What can hang from each mark
j653: j813 j833
j833: j450 j653
j813: j653
j224: j450
j630: j450
j205: j450
j450: j205 j630 j813 j833

Every row comes from one small tree of marks. The marks that hang from a mark follow it in brackets, in the order of their numbers. Every link used is in the known rows. Which tree was each row made from?
Known rows
j450[j205 j813]: -8.8; 9.3; 7.1; -15.6; 30.2; -6.8; 15.2; 6.9; -6.3; -21.4; 9.8; -25.8; 29.1; -15.1; 0.1; 6.1; 16.8
j833[j450[j813] j653]: -22.6; -7.2; -21.8; -13.6; 14.0; -29.8; 31.0; -45.7; 12.8; 17.6; 14.6; -20.8; 8.9; 38.5; -19.4; -18.2; 6.1
j813[j653[j833[j450[j205 j630]]]]: -37.2; 9.1; 6.5; -13.5; 7.6; -28.6; 9.9; -1.6; 7.5; 3.7; -16.3; -3.3; 6.4; -8.3; 10.8; 2.2; 21.7
j813[j653[j833[j450]]]: -19.7; 13.7; 12.7; -9.1; -6.1; -25.0; 11.1; -7.2; 12.2; 22.3; -23.5; -4.2; -2.0; -1.0; 10.3; 0.2; 8.7
j653[j813 j833]: 12.8; 12.7; 8.9; -0.4; -6.1; 1.5; 12.8; -3.5; -13.0; 23.8; -23.2; -19.0; 14.9; -16.0; 2.9; 11.7; 13.4
j224[j450[j630 j833]]: -49.0; -5.7; -13.2; -13.7; 21.8; 5.5; -5.9; -12.7; -10.5; -9.4; -4.4; -8.6; 13.8; 14.2; -6.8; -35.0; 7.1
j833[j450 j653[j813]]: -3.1; -5.4; -34.6; -16.9; 6.5; -27.7; 36.0; -47.1; 9.9; 32.5; 1.5; -12.1; 4.1; 37.5; -24.8; -9.3; 8.6
j630[j450]: -19.1; -1.9; 7.7; -6.4; 19.1; -1.3; -10.7; -2.8; -8.2; 4.6; -14.1; 2.6; 7.8; 6.8; -5.0; -3.2; -8.5
j813[j653]: -6.1; 14.0; 10.9; -9.6; 4.0; -11.6; 13.6; 11.2; 27.5; 18.5; -10.6; 10.9; 1.9; 1.8; -2.1; 3.5; 2.2
j224[j450]: -18.2; 4.5; -14.5; -10.2; 10.0; 7.1; 7.4; -8.6; -3.9; 6.2; -21.1; 6.0; 12.9; 5.6; 0.0; -26.0; -8.2
j630[j450[j205 j813[j653] j833]]: -35.8; 10.5; 27.7; -31.5; 48.9; -16.0; -3.3; 3.4; -0.6; -6.7; -5.3; -34.0; 27.1; -3.3; -4.6; -1.4; 12.6
j224[j450[j205 j630 j813 j833[j653]]]: -59.5; -6.4; -18.1; -27.0; 47.9; -9.8; 8.2; -20.5; 3.3; -18.3; 9.3; -31.8; 34.4; 13.3; -13.4; -37.5; 24.2
j450[j813[j653]]: -10.0; 21.5; 19.3; -10.7; 18.2; -9.6; 29.1; 9.6; 21.1; 18.2; -2.2; -4.9; 22.8; 5.3; -8.6; 2.4; 4.7
j224[j450[j833]]: -23.7; 1.5; -7.0; -17.5; 12.5; 5.5; -5.0; -15.0; -8.3; 0.6; -12.8; -19.0; 8.8; 7.5; 2.3; -31.1; -1.9
j205[j450[j833]]: -29.5; -6.8; 14.3; -16.9; 1.4; -3.8; -18.4; -26.4; -24.8; -6.0; 6.6; -7.6; -11.3; 2.1; 10.5; -11.2; -0.4
j205[j450]: -23.9; -4.2; 7.6; -9.8; -0.2; -3.3; -6.0; -19.3; -20.1; 1.7; -2.4; 16.1; -6.1; 1.0; 9.2; -7.6; -7.8
j450[j205 j630 j833[j653]]: -46.1; -24.3; -15.1; -16.8; 33.4; -20.3; -15.1; -13.4; 11.2; -35.1; 31.2; -33.2; 4.9; 7.6; -8.9; -12.8; 36.7

Which tree is each row?
-61.7; 3.9; 25.0; -21.6; 24.8; -12.2; 4.3; -15.3; -11.0; -1.1; 12.4; -0.5; 13.0; 12.6; -2.7; -12.1; 11.6	j205[j450[j630 j813[j653] j833]]
-20.3; -8.9; -1.6; -27.8; 41.0; -14.8; -10.8; -17.0; -0.4; -3.0; -2.0; -35.2; 13.1; 5.7; -12.8; -4.9; 13.8	j630[j450[j205 j833[j653[j813]]]]
-20.2; 6.1; 8.8; -1.5; -4.2; -15.0; 9.8; -23.1; -21.6; 6.3; -10.3; -27.7; 9.8; -3.1; 11.2; -3.5; 11.2	j653[j833[j450[j813]]]
-47.0; -23.1; -39.5; -15.9; 23.7; -36.1; 12.7; -36.9; 7.8; -14.1; 19.4; -8.6; 3.8; 27.5; -15.6; -14.5; 24.6	j833[j450[j205 j630] j653]
-55.8; 1.8; -7.0; -26.5; 45.9; 1.5; 5.6; -6.5; -14.1; -25.4; 4.2; -27.8; 37.6; 0.7; -5.7; -30.2; 20.4	j224[j450[j205 j630 j813 j833]]
-34.9; -17.1; -18.7; -22.6; 37.2; -17.5; 0.9; -15.1; 8.0; -20.7; 25.7; -35.4; 14.9; 7.2; -18.8; -6.1; 39.6	j450[j205 j630 j833[j653[j813]]]
-47.9; -13.7; -26.7; -9.3; 22.1; -30.1; 31.3; -42.7; 10.0; 7.3; 22.0; -10.5; 14.4; 45.2; -25.8; -21.4; 15.6	j833[j450[j630 j813] j653]
-50.3; 4.8; -13.3; -19.6; 42.7; 2.1; 19.1; -0.1; -11.0; -19.6; -4.7; -3.8; 41.9; 0.3; -7.6; -24.5; 14.1	j224[j450[j205 j630 j813]]
-40.3; 1.0; 0.5; -11.2; 40.7; -6.3; 14.4; 10.6; -7.8; -31.8; 20.3; -11.6; 36.1; -7.1; -9.6; 1.1; 27.7	j450[j205 j630 j813]
-51.1; -14.2; -30.1; -18.5; 34.8; -34.8; 27.0; -37.7; 7.3; -11.4; 25.3; -19.3; 20.2; 30.6; -21.0; -15.3; 26.5	j833[j450[j205 j630 j813] j653]
-44.0; -21.9; -36.1; -6.0; 10.8; -30.1; 16.3; -42.8; 11.1; 5.7; 17.2; 0.8; -2.5; 43.4; -20.7; -20.7; 13.0	j833[j450[j630] j653]
1.1; -7.3; -8.0; -15.3; 10.7; -11.1; 3.6; -24.4; 14.4; 14.6; 12.2; -37.3; 0.0; 17.6; -17.1; -8.9; 15.4	j450[j833[j653[j813]]]
-51.2; 7.0; 17.2; -27.2; 47.4; -18.8; 8.9; 11.3; 6.8; -26.6; 22.3; -34.0; 32.2; -3.9; -7.6; -0.7; 37.9	j450[j205 j630 j813[j653] j833]
-20.6; 16.0; 23.4; -31.7; 37.6; -18.4; 9.8; 7.0; 9.4; -14.1; 12.2; -47.1; 24.9; -12.8; 0.1; 3.2; 27.3	j450[j205 j813[j653] j833]
1.6; 10.7; -2.2; -6.9; -7.3; -11.3; 23.1; -24.0; -24.7; 25.9; -23.1; -21.4; 12.0; -3.4; 1.6; 6.8; 13.2	j653[j813 j833[j450]]
-19.6; 6.1; -9.1; -20.6; 22.3; -20.7; 22.9; -21.1; -20.4; -13.4; 8.0; -23.1; 19.1; 4.6; -2.4; -0.4; 13.4	j833[j450[j205 j813]]
-29.2; 14.4; 30.7; -11.4; 28.1; -9.9; 5.8; 3.4; 2.8; 19.2; -23.8; -8.3; 25.8; 0.8; -2.3; -1.4; -0.8	j630[j450[j813[j653[j833]]]]
